Each row was made from one small tree. Brackets hold a mark, then the marks that hang from it, in alphabetical order. Every link used is in the known rows. Write each row's tree.
In the rows, zero is written as 128.
Known rows
{velik mefire teneb}: [193 156 146 100 107 151 107  97 131  91 104 159  88 164 140 144 139 204
 151 133 137 161 102 100 163]
{teneb lebil {velik dapoz mefire}}: [161 173 129 106  96 136  86 154 111 100 142 123  72 122 131 148 106 170
 128 134 158 161 145 130 173]
{faru dapoz}: [191 140 136 149  64 150  56 135 120 110 122 178  67 138 117 171 158 182
 127 106 144 187 127  97 178]
{pemised {dapoz faru} {teneb lebil {velik mefire}}}: [161 142  86 101 143 136  98  95 104 110 144 140  58 147 132 135  77 164
 160 140 183 155 167 132 163]
{dapoz faru}: [171 136 103 126  91 164  86 117 132 113 134 134  49 128 133 144 147 188
 146 116 146 193 107 125 168]
{velik {dapoz faru} {mefire {pemised {teneb lebil}}}}: [144 142  87 105 119 140 114  84 128 107 130 120 109 155 150 129  80 193
 149 140 168 177 127 119 155]
{teneb lebil velik}: [174 168 140 109  85 156  61 167 113 117 137 147  48 109 120 170 137 173
 138 133 133 153 143 143 161]
{mefire {pemised dapoz} {velik {teneb lebil}}}: [160 153 128  99 119 162  71 112 118 153  98 140 110 164 122 139 124 183
 167 167 152 147 140 130 152]
{mefire pemised}: [189 134 119 119  73 167  64 142 130 126 103 157  86 130 123 160 141 198
 142 132 108 167 117 117 154]
{lebil {teneb {velik {dapoz faru} mefire}}}: [177 123 128 114 121 128 105 128 115 103 124 115  44 129 154 154 111 198
 122 127 141 181 149 125 143]
{lebil {teneb {velik dapoz {mefire pemised}}}}: [185 121 137 110 112 130  93 139 115 109 108 127  63 130 149 162 107 205
 120 133 123 168 155 120 137]
{nizar {mefire {velik dapoz {teneb lebil}}}}: [189 157 144 118 116 143 104 116 136 113 100 114 122 131 138 160 150 166
 139 144 164 185 103 135 170]
{sakik {mefire {pemised dapoz}} {teneb lebil velik}}: [178 179  99 152 102 159  34 150  92 124 113 156 154 119 106 141  81 141
 148 168 145 115 135 149 167]
{teneb lebil {velik {dapoz faru} {mefire pemised}}}: [145 160 103 101 100 140  81 138 112 107 149 108  84 127 131 130  92 184
 127 151 157 155 147 143 161]
{mefire pemised {velik {dapoz faru} {teneb lebil}}}: [134 155 115  97 114 156  85 104 132 145 114 110 116 157 141 131 124 184
 152 173 159 175 133 143 151]
{nizar {mefire {velik dapoz}}}: [201 139 126 131  95 146  96 139 136 111  96 110 101 111 130 155 150 159
 118 123 160 195 110 123 183]
{pemised {dapoz faru} {teneb lebil velik}}: [160 143  84 108 138 134  87 103 106 124 146 142  54 139 131 150  92 155
 165 145 177 169 170 140 162]
{sakik {teneb lebil}}: [165 184 143 130 100 160  77 133 132 118 130 148 109 115 128 171 141 154
 188 130 156 153 101 143 150]
{mefire {pemised teneb}}: [189 127 113 108  90 159  74 119 133 126  95 169  87 136 133 169 124 190
 153 139 110 166 134 115 144]
{teneb {velik dapoz}}: [183 147 108 122  75 128  73 170 116 105 128 125  60 112 129 159 132 159
 110 135 134 197 155 123 187]
{sakik dapoz teneb}: [179 148 106 139  89 162  58 155 140 100 129 172 128 114 144 156 132 128
 149 134 170 170 120 122 173]

Write each row's tree
[171 130  65 138 101 181  35 134 112 112 124 189 128 130 142 130  70 146
 106 162 150 152 148 129 167]
{sakik {dapoz faru} {mefire {pemised {teneb lebil velik}}}}
[178 164 113 123  89 127  81 154 122  90 124 121 103 111 130 143 112 144
 137 141 157 161 138 130 179]
{sakik {teneb {velik dapoz mefire}}}
[161 138 113 100 120 162  70 116 120 157  95 150  93 146 123 148 101 167
 166 151 157 148 162 125 147]
{mefire {pemised dapoz {teneb lebil}} velik}
[177 139  99 105 113 144  67 126 109 133 116 158  88 139 122 161  96 174
 157 154 135 148 166 130 149]
{mefire {pemised dapoz {teneb lebil velik}}}
[175 124 127 122 117 128  94 134 117 115 127 117  42 121 152 170 125 190
 128 130 135 196 152 134 141]
{lebil {teneb {velik {dapoz faru}}}}
[192 158  94 171  88 176  39 155 122  98 112 192 162 119 137 142 103 115
 129 141 165 158 110 115 188]
{sakik dapoz mefire teneb}
[158 143  91 122 103 138 117 103 128  93 136 109  82 145 146 122 110 185
 133 117 175 203 110 107 182]
{velik {dapoz faru} mefire}
[214 122 105 120  95 133  85 131 130 101  95 131 115 113 133 168 123 172
 117 148 124 175 132 130 163]
{nizar {mefire {pemised {teneb {velik dapoz}}}}}
[162 159  87 155  93 167  53 130 118 129  94 128 160 122 124 118  92 138
 134 161 159 156 120 136 176]
{sakik {mefire pemised {velik {dapoz faru}}} teneb}
[155 144  95 102 119 133 118  76 131  96 120 114 126 177 153 118 106 207
 142 162 155 184 112 116 165]
{velik {dapoz faru} {mefire pemised} teneb}
[197 133 119  98  95 141  85 134 122  96 106 164  47 126 135 158 108 167
 128 129 129 159 163 111 163]
{pemised {teneb {velik mefire}}}
[186 111 121 109 127 141  89 125 108 113 115 130  46 136 140 147 102 211
 132 132 132 152 155 125 134]
{lebil {teneb {velik {mefire {pemised {dapoz faru}}}}}}
[163 116  83 103 117 159  74 106 123 150  96 135  79 149 126 127 100 169
 152 150 159 165 164 124 157]
{mefire {pemised {dapoz faru} teneb} velik}
[161 160 120  95 136 155 103  73 117 111 124 143 118 182 134 126 105 216
 176 157 159 138 110 123 147]
{velik {mefire {pemised {dapoz faru}}} {teneb lebil}}
[165 168 159  99 106 169  83 122 132 137 104 147  77 145 132 155 154 175
 160 144 151 163 123 129 157]
{mefire {velik {teneb lebil}}}
[149 173 145 105 111 148  96 119 130 134 112 126  98 150 142 152 142 164
 155 150 170 189 129 128 167]
{mefire {velik dapoz {teneb lebil}}}
[147 166 110 106 105 137  91 137 112 100 155 109  66 124 134 134 100 174
 128 137 170 167 143 139 172]
{teneb lebil {velik {dapoz faru} mefire}}
[207 133 110 124 122 146  90 106 126 117 101 146 124 131 126 169 121 181
 155 139 143 160 113 129 154]
{nizar {mefire {pemised dapoz {teneb lebil}}}}
[201 145 134 121 107 139 103 121 137 108  91 114 116 130 137 155 155 165
 127 142 157 194 108 124 178]
{nizar {mefire {velik dapoz teneb}}}
